What can hang from each mark
Z319: Z255
Z709: Z255
Z23: Z255
Z935: Z712
Z712: Z162 Z935
Z255: Z23 Z319 Z563 Z627 Z709
Z563: Z162
Z162: Z319 Z563

In the rows, 128 means zero.
Known rows, with every way that one mark hangs from another
(Z162 (Z319 (Z255 Z563 Z627))): [123 106 107 154 134 124 136 175 126 107  96 143 163 123 117 140 160 125
 168 122 131 196 104 176 105]
(Z255 Z23 Z319 Z563 Z627 Z709): [127 107 124 144  95  96 129  88 145 126 147 174 136 129 106 158 133 137
 114  96  81 119 158 187 160]
(Z255 Z23 Z319 Z563 Z627): [104 134 103 135  98 100 123 121 134 140 138 165 130  91 112 156 142 163
 139 112  96 133 135 191 162]
(Z319 (Z255 Z23 Z563 Z627 Z709)): [136  78  85 156 114  79 145 135 164 122 142 158 172 134 147 131 157 115
 112 109  82 181 156 181 135]
(Z935 (Z712 Z162)): [118 186 111 140 147 157 125 133 144 123 122 106  96  97 141  69  91 121
 171 142 153 161 103 164  25]
(Z319 Z255): [108 149 106 147 160 127 144 170 148 137 133 121 154 108 154 101 112 151
 157 116 127 218 125 178  79]
(Z563 (Z162 (Z319 Z255))): [ 95 133 109 175 138 169 114 169 117 104  96 146 119 121 151  93 113 121
 196 129 167 170 101 164  78]
(Z162 Z563): [103 197 162 143 174 176 141 179 134 138 106 138 161 119 163 130 100 188
 135  95 135 187 112 174  61]
(Z709 (Z255 Z23 (Z563 (Z162 Z319)))): [ 93 106 115 168 137 154 132 131 151 103 107 203  96 132 145  95 145 144
 176 130 150 113 100 163 120]
(Z712 (Z162 (Z319 Z255))): [130 145 110 178 133 175 117 166 134 123  93 118 142 110 122  89 132  98
 186 144 152 171 111 150  50]
(Z255 Z23 (Z563 Z162) Z627 Z709): [126  90  87 173 107 100 128 109 141 115 123 179 137 142 166 137 126 109
 118 109 102 123 155 179 123]
(Z23 (Z255 Z709)): [124 121 129 154 149 117 140 137 167 133 138 133 139 150 164 115  84 111
 127  82 120 196 156 163 103]
(Z23 (Z255 Z319 (Z563 Z162) Z709)): [126  73 156 172 153 131 120 118 147 130 137 169  90 161 158 128 112 116
 120  97  96 141 134 150 137]
(Z23 (Z255 Z319 Z627)): [103 118 101 124 108  97 107 165 127 151 130 132 122  88 130 135 114 125
 176  99 130 204 157 172 155]
(Z23 (Z255 Z563 Z627 Z709)): [147  73 112 150 145  74 144 146 159 130 123 143 149 156 160 156 127  98
 109  85  93 195 158 167 125]
(Z23 (Z255 Z319 Z563 Z709)): [132  91 165 153 157 120 135 116 160 131 149 158 115 162 134 142 112 132
 110  83  85 160 136 159 139]
(Z563 (Z162 (Z319 (Z255 Z627 Z709)))): [118  91  99 170 117 141 109 163 118  92  98 151 133 130 144 109 123  84
 181 115 158 172 132 169  89]
(Z563 (Z162 Z319)): [ 89 164 125 170 138 181 117 147 109 103  88 147 110 126 147 107  86 132
 191 121 176 141 100 163  62]
(Z563 (Z162 (Z319 (Z255 Z23)))): [ 85 134  93 177 111 170 112 153 127 107 107 164 113 106 153  78 123 116
 193 137 160 146 114 163 100]
(Z935 Z712): [ 93 194 123 122 157 144 150 131 143 114 136 117 101 104 140  87  72 158
 167 119 152 186  95 180  52]
(Z935 (Z712 (Z162 Z319))): [114 185 122 145 130 189 119 128 135  97 103 115  92 102 112  70 104 106
 194 146 171 143  83 155  28]
(Z712 (Z162 Z319) Z935): [123 155 122 194 131 161 116 152 108 152  86 107 100 112 132  77 119 146
 154 144 156 155 124 142  19]

Rows
[103 132  53 144  96  89 129 174 146 140 137 139 167  76 148 107 138 126
 171 123 124 211 156 190 131] | (Z319 (Z255 Z23 Z627))
[113 128  98 163 125 120 148 125 173 129 156 146 157 126 150  89 111 125
 134 103 107 181 155 177 107] | (Z319 (Z255 Z23 Z709))
[130 130 178 151 167 135 145  90 144 118 141 150 118 165 115 152 100 160
 100  89  86 129 122 175 102] | (Z255 Z319 Z563 Z709)
[116 191 159 151 144 219 115 154 135 100  90 126 111 108 121  80 123 128
 179 142 169 145  78 151  26] | (Z935 (Z712 (Z162 Z319 Z563)))
[138 131 122 159 148 171 134 141 146  96 106 130  98 115 113  75 146 105
 176 156 137 153  72 151  45] | (Z935 (Z712 (Z162 (Z319 (Z255 Z563)))))
[103 138 150 164 165 153 118 125 116 130 128 160  85 127 145 136 106 172
 141 121 116 124  98 171 103] | (Z255 Z319 (Z563 Z162))
[132 121 105 197 134 147 117 173 115 153  93 111 108 110 134  59 145 136
 159 157 145 187 120 139  35] | (Z712 (Z162 (Z319 Z255)) Z935)
[117 116 149 150 139 124 123 121 158 137 149 143 114 139 133 119  88 120
 142  82 110 171 156 163 134] | (Z23 (Z255 Z319 Z709))
[115  81 112 146 144 125 119 166 127  98  82 180 118 129 140 132 155 129
 188 125 161 158 106 172 106] | (Z709 (Z255 (Z563 (Z162 Z319)) Z627))
[101 102 105 128 110  92 124 134 149 135 133 186 119  94 117 135 162 170
 168 114 115 148 136 184 173] | (Z709 (Z255 Z23 Z319 Z563 Z627))
[127 162 144 153 143 204 118 172 145  98  96 133 117 102 121  62 149 117
 189 153 155 165  77 144  39] | (Z935 (Z712 (Z162 (Z319 Z255) Z563)))
[ 99 162 141 166 125 193 127 179 149 117 101 170 165 108 130 100 158 154
 168 119 139 168 105 163 107] | (Z162 (Z319 (Z255 Z23)) Z563)
[151  77 110 149 149  82 148 154 152 120 127 139 173 145 149 148 144 116
 111 102  89 210 142 181 100] | (Z319 (Z255 Z563 Z627 Z709))
[117 113 116 146 131 115 108 145 101 130 114 160 105 108 139 159 129 151
 152 119 114 146 116 181 124] | (Z255 Z319 (Z563 Z162) Z627)
[142  53 105 168 142  88 128 155 144 125 120 160 131 156 182 142 123  85
 123  99 106 178 154 160 121] | (Z23 (Z255 (Z563 Z162) Z627 Z709))
[141  69 133 146 128  83 131 130 146 134 137 156 133 141 128 159 133 108
 121  85  84 177 152 169 159] | (Z23 (Z255 Z319 Z563 Z627 Z709))
[118 135 125 132 133 102 124 141 118 138 120 144 131 106 112 172 130 166
 141 106 103 165 123 188 126] | (Z255 Z319 Z563 Z627)
[104 147 116 152 100 161 118 197 133 112  88 166 178  98 128 115 170 141
 178 120 141 184 127 170 126] | (Z162 (Z319 (Z255 Z23 Z627)) Z563)
[ 76 148 122 130 118 130 124 122 156 138 147 173 103  93 115  95 120 180
 188 111 142 146 136 181 148] | (Z709 (Z255 Z23 Z319))
[110 156  95 154 104 174 118 130 155 104 115 134  97  86 112  47 134 100
 204 162 154 146  95 156  67] | (Z935 (Z712 (Z162 (Z319 (Z255 Z23)))))
[ 86 128  95 119  90  99 113 142 143 139 136 171 118  75 111 113 135 163
 201 111 144 165 152 188 164] | (Z709 (Z255 Z23 Z319 Z627))
[116 134 155 159 129 133 140  67 161 123 156 178 116 147 114 136 109 158
 102  94  80 102 135 179 144] | (Z255 Z23 Z319 Z563 Z709)
